Each row was made from one path, in order. Every step used is in the known rows, and no mark comes twice. Write each row's path.
Known rows
nulu-tanur-zoli: [ 43 -31   5  -8  12  30 -25  -4 -35   0 -30   2  19 -76   3  -6  40  54
  -7  46 -28 -52  -9  42  16 -26 -48   4  -2]
mavi-mevu-linavo-siro-nulu-movogok-gero: [ 55 -48  17 -20  35  17  -2  29  36   6 -35 -19   5 -51 -17   0  58  45
   3  71 -21 -25  -2   7  17 -18  17   0   7]
zoli-siro-gero-movogok-nulu-mevu-linavo: [ 36 -51  50  13  17  -4 -33  28   6 -29 -31 -31 -23 -48 -44  16  44  40
 -13  83  -9  -8 -13  28   8  16 -48  -3  24]
nulu-mevu-linavo-siro-gero: [ 33 -56  19  21   9 -12 -48  53  -6  -4 -35 -32  12 -22  -7   7  41  45
 -36  56   2 -12 -17  50  30 -14 -27 -13  -6]
linavo-mevu-nulu-tanur-zoli-siro-gero: [ 49 -41  39 -11  20  23 -63  26 -20 -10 -41 -17 -20 -51 -42  26  48  45
  -2  83 -38 -52  -1  40  50   5 -34  13  27]
mevu-linavo-siro: [ 20 -49   6  -2  39  -1 -31  40  -1  10 -14 -31  20 -26 -11   3  30  43
 -16  37   3 -23 -15  48   3 -22  -9 -37   1]
movogok-nulu: [ 16   3  10  -8  34  -6 -24   8 -23  -5  10   4 -15 -58 -19  18  27  39
  -6  42 -14 -47 -27  39 -14  -3 -12 -23  10]
tanur-zoli-siro-nulu: [ 44 -33  26 -11  16  22   2   5 -14   4 -16 -10  -9 -82 -47  10  56  59
 -15  53 -33 -20   0  17  17  17 -10  20  -4]
mavi-mevu-nulu-tanur-zoli: [ 49 -43   5 -23  15  21 -20  33 -27  12 -22  -4   3 -81 -24  -8  65  43
   5  59 -14 -54  -1  38  15 -11 -16  20  12]
gero-movogok-nulu-tanur-zoli-siro: [ 32 -38  24 -12  27  25 -10 -13 -15 -33 -35  -2 -13 -75 -33  17  56  41
  12  75 -39 -36 -15  26  -2  -1 -56   5  33]
siro-gero-movogok-nulu-mevu: [ 22 -39  12  11  17   2 -34  13 -13 -13 -31   9 -18 -31 -10  31  24  41
 -15  70  -3 -23 -20  27  26  11 -44  -5  17]
linavo-mevu: [  4 -14 -12  -7  18   1 -50  22 -16   4 -19  16  -9 -15  -9  17  -3  27
  -5  23  -8 -49   3  30   7 -29  -8 -30   7]
tanur-zoli-siro-gero-movogok-nulu-mevu: [ 43 -49  33   1  13  10 -19  11 -26 -24 -32  -5 -21 -67 -52  16  51  46
  -9  80 -39 -16 -18  23  23  14 -50  22  15]
zore-nulu-siro-gero-movogok: [ 18 -34  -3 -29   0  28  22   3   8  21 -22   0  14 -44  19  29  11  24
   3  55   0  10 -37  34  45  24   0 -11  29]
gero-movogok-nulu: [  1 -27  -5 -10  39   7 -11   5 -13  -6 -16  15 -12 -37 -16  27  20  30
   6  48   0 -32 -19  22  -8  -1 -30 -22  27]
tanur-zoli-siro: [ 36 -34  16  -5  17  10  -4  10 -28   1  -5  -9  -2 -76 -41  -8  32  46
  -2  38 -38 -29  -2  29   0  -7 -22   7  -7]
gero-siro-linavo: [-18 -22   2  20   7  27  -8  14  -9  12 -22 -24   0 -25  -4 -17  20  50
 -20  28 -25 -24 -16  53  -1 -12 -28 -31   9]
zoli-siro: [ 22 -23  21  17  12  -6  -8  12  -1  -9   3 -18 -16 -59 -22  -1  18  37
   0  30 -24 -28  10  33 -13  -4  -7 -12  -8]
gero-siro: [-10 -21  -8  15   8   6  -1  21  -9   8 -16  -9   5 -28  -2 -12  -3  49
 -18  18 -16 -41 -10  41 -20 -14 -23 -18  -7]
gero-siro-zoli: [  4 -27  10  14   8  26  15  29 -17  -5 -36 -11  -8 -42 -14  -1  20  60
 -20  28 -16 -31   2  37   3 -14 -11  -1  -4]
mavi-mevu-nulu: [ 25 -34  -4 -13  21  -4 -16  49 -11  23   2  -2 -10 -54 -24   1  39  30
   4  38   7 -43   5  32   0  -3  13   0   6]
mevu-nulu-movogok: [ 23 -18   6  14  22  14  -7  34  -5  19 -23  -5   6 -58   7   5  40  25
  10  55   6 -37 -22  33  32  -3 -12   6  21]
movogok-nulu-tanur: [ 31   3  22  -4  23   6 -33  -5 -18 -23 -10  -2  -9 -73  -1  17  43  47
  -4  59 -26 -60 -24  48  -8  -9 -35 -16  17]
movogok-nulu-siro: [ 23 -11  11 -21  13   4  -1  18 -17  -8   3  -4  -1 -70  -2  21  29  28
  -7  48 -24 -30 -43  46  -5   3  -7  -9  18]
gero-movogok-nulu-siro: [  8 -38  -4 -21  21  14   9  12  -6  -9 -22   9  -1 -49  -2  28  22  21
   1  52  -9 -18 -35  27   0   3 -25 -11  34]
zore-nulu-tanur-zoli-siro-linavo-mevu-mavi: [ 27 -12  23 -19  13  38 -32 -15  -9  -7 -36 -38   3 -67 -25   1  70  39
  15  68 -43 -29  -6  61  34 -12 -10 -13  33]
tanur-zoli: [ 26 -31 -10 -17  24  19 -14  13 -43  22  -8  10  15 -62 -18  -6  20  46
  -9  29 -17 -37 -13  30  10 -18 -24  -1  -7]
mavi-mevu-nulu-zore: [ 31 -26   5  -6  -9  13  -8  53   9  25   5 -12  -1 -43 -17   9  42  32
  16  35  13 -48  14  40  -2  10   2   2   8]
mavi-mevu-linavo-siro-nulu-tanur: [ 53 -50  15 -13  14  18 -23  34  24   2 -35 -29  11 -54 -10   4  77  58
 -15  61  -9 -32   7  35  12 -14   2  -9   9]
zore-nulu-movogok-gero: [ 24   9   4 -21  26  12  19 -17  12   8 -17  10   5 -63  10   5  14  18
  28  58 -19 -21 -32  12  21  -9  11  -8  13]
tanur-zoli-siro-gero-movogok: [ 39 -61  19  -2  23  27  -8   3 -17   5 -23  -4  -8 -58 -39   6  24  53
  -1  60 -33 -18   2  18  26   7 -42   9   5]
mavi-mevu-linavo-siro-gero-movogok-nulu-tanur: [ 51 -62  20 -15  31  18 -34  27  18 -13 -36 -24  -2 -40 -15  13  63  52
   0  82 -17 -36  -9  38  12 -12 -31 -20  32]
tanur-zoli-siro-linavo-mevu: [ 22 -32  22  -9  15  31 -34  11 -28  -3 -24 -15 -16 -52 -51  -2  46  38
  -1  49 -52 -22  -3  35  25 -14 -25 -11  19]

Write each row's path
[ 52 -27  16 -13  11  41 -15  -7 -16   5 -42   1  10 -83  -5  18  65  69
 -24  63 -20 -39  -6  28  35   5 -28  19   2]
siro-nulu-tanur-zoli
[ 10 -16   6  -7   2  16 -48  51   0  14 -18  -6  -4  -8 -18  37  22  23
   9  40  12 -54   3  44  19   4 -10 -15  24]
linavo-mevu-nulu-zore
[ 52 -26  33  -4 -10  36   8  10   5   8 -14 -19   3 -76 -41  17  59  60
  -2  51 -27 -24   7  25  15  28 -18  22  -1]
tanur-zoli-siro-nulu-zore
[ 40 -31  13   7  35  16   6  -3  30  -3 -40  -3   0 -43   5  30  45  50
   1  69 -40 -24  -8  11  41  -3  16   3  -1]
linavo-siro-nulu-movogok-gero
[ 15 -12  20 -15  13  22  -7  12 -17  -4  -3 -17  -6 -69  -4  16  49  30
 -10  57 -33 -15 -48  56  13   6 -12 -20  34]
movogok-nulu-siro-linavo
[ 47 -42  36  -5  22  19 -23  22 -27  -8 -25 -28  -2 -86 -35   5  69  44
   2  71 -26 -41  -7  46  22   8 -33  24  14]
mevu-nulu-tanur-zoli-siro
[ 54 -60  29   5  10  40 -18 -12 -11 -15 -46 -10   0 -70 -14   5  42  60
   0  73 -42 -31   6  30  31  -1 -63  14  11]
nulu-tanur-zoli-siro-gero-movogok
[ 44 -34  36   7   5  41 -22 -11 -22 -14 -32 -27   0 -87 -19 -14  68  54
  -2  62 -55 -29  -2  49  22 -14 -49   2  13]
nulu-tanur-zoli-siro-linavo
[ 23 -26  46   8  33  20 -33  15  13 -18 -36 -27 -36 -45 -41  11  45  17
  24  83 -51 -23  -2  23  33  -5  -5  -6  38]
zoli-siro-linavo-mevu-nulu-movogok-gero
[ 12 -45  16  -7  14  25  -6  42 -17  20 -14 -30   4 -56  -4  15  50  22
 -11  56  -3  -4 -33  61  39  16  -2  -4  31]
mevu-nulu-siro-linavo
[  6  -6 -10   4   3 -16 -16  17 -10   7 -14 -19  17 -46   1   1  35  25
  -6  34  16 -20 -12  55   7 -11  13  -9  -5]
zore-nulu-mevu-mavi
[  0 -20   3   8   8  18   6  17   8  12 -28 -11  -1 -36 -10   7  24  63
 -32  35 -10 -31  -9  29  -2  13  -8  -3  -4]
gero-siro-nulu
[ 16 -27  22  -9  33  26 -16  40  -4 -15 -67  -3 -24 -28 -30  21  26  30
  10  73 -27 -47  -7  14  37 -18  -1  16  32]
linavo-mevu-nulu-movogok-gero-siro-zoli
[ 14 -28  15   6  39  11   5  27   4   5 -33 -13  -2 -46 -11  -3  19  30
  11  67 -21 -43 -24  21  13  -4 -13  14  14]
mevu-nulu-movogok-gero-siro
[ 28 -43   6  20  27   2 -28  15   1  10  -9 -10  -2 -20   6  26  15  58
 -14  45 -27 -28  -5  49  38  -4  -4 -26 -12]
linavo-siro-gero
[  3 -24 -18   5  34  -2 -59  22 -10  11 -15  -8   3 -12  -7   9   1  35
  -3  21  -1 -65  20  47  -1 -40   4 -30  -2]
linavo-mevu-mavi
[-12 -27  11  -8  39  16 -34   6  -5 -10 -33 -10 -22  -6 -30   1  -6  38
  -6  49 -49 -39  -7  27  -2 -25 -16 -30  10]
movogok-gero-siro-linavo-mevu
[ 13 -24  33  23  11  14 -13   4   0  -6  -4 -32 -21 -56 -25  -5  40  38
   0  41 -35 -10   4  46   5  -1 -13 -24   8]
zoli-siro-linavo
[ 40 -59  29  -4  46  20 -44  18  10 -15 -41 -32   7 -31  -8  28  52  57
 -12  88 -13 -30 -25  46  27  -2 -47 -30  32]
mevu-linavo-siro-gero-movogok-nulu-tanur
[ 44 -45  17 -13  34  39 -30 -11 -24  -7 -36  10  -5 -58 -11  27  38  60
  -5  83 -27 -42 -24  29  34   6 -65   0  28]
siro-gero-movogok-nulu-tanur-zoli
[ 34 -39  14 -10  -4  31  23  32 -19  -2 -29  -6   3 -72   8  17  30  38
 -16  36 -11  -8 -10  40  29  -9   6  12   5]
nulu-siro-zoli
[ 49 -60  43 -10  23  12 -30  28 -24 -19 -37 -24 -11 -65 -63   6  58  46
 -15  87 -24 -11 -25  23  18  11 -60  15  24]
tanur-zoli-siro-gero-movogok-nulu-mevu-linavo
[ 45 -57   9  -7  25   6 -31  46  10  19  -9 -25   6 -30 -16  -5  35  53
 -11  48  -8 -28   2  38  13 -18   0 -26   0]
mavi-mevu-linavo-siro-gero
[ 52 -56  23 -18  33  33 -27  22  -2   6 -47 -33  27 -59 -19  14  81  67
 -28  71 -14 -24 -17  41  34  -4 -24  -2  11]
mevu-linavo-siro-nulu-tanur-zoli
[ 12 -33 -10  33   8 -20 -38  31 -19   0 -19 -20  13 -38   5  -9  25  37
 -21  25  11 -41  11  54  -5 -31 -10  -1 -25]
nulu-mevu-mavi
[  6 -19  13  19  23  33   8  -5  12  -2 -42 -12   1 -42   8 -21  13  40
   9  58 -49 -31 -22  21  12 -27 -26  -9  12]
nulu-movogok-gero-siro-linavo
[  6   3  -3  -7 -11 -13  -7  17 -15   2 -18   3   5 -50   0   9  33  16
  -7  37  10  -6 -27  39  14  -1   3  -9   3]
zore-nulu-mevu
[ 14 -14   0   0  19  14 -40  40  -6   9 -39   7  -6 -28  -4  19  27  16
  11  53  -1 -48 -15  28  39 -17  -8  -5  34]
linavo-mevu-nulu-movogok
[ 20 -43   7 -14  15   8  -1  50 -16  18 -10 -17   9 -59  -2  19  31  21
 -10  45   7 -21 -28  49  23  13   4   7  16]
mevu-nulu-siro
[ 41 -50   6 -18  22   8 -16  46  21  18 -18 -24   6 -41 -25   5  61  52
 -16  48   0 -21   4  28   7  -7  19 -15   4]
mavi-mevu-linavo-siro-nulu
[ 50 -68  38  -1  28  34 -24  15 -16  -6 -44 -22  -8 -68 -32  19  60  51
   2  90 -20 -30  -5  36  44  21 -51  26  27]
mevu-nulu-tanur-zoli-siro-gero-movogok
[ 32 -16   6   5  34  12   0  -7   6   0 -23  11   3 -56  14  -5   1  30
  16  50 -30 -42 -11   7  11 -31 -14  -2  -3]
nulu-movogok-gero
[ 11 -32  17   2  20  -6  -6  13   3 -16 -42  -6 -13 -36 -26   9  17  50
 -29  57 -26 -28  -6  12  -5   4  -8  16 -18]
movogok-gero-siro-nulu-mevu
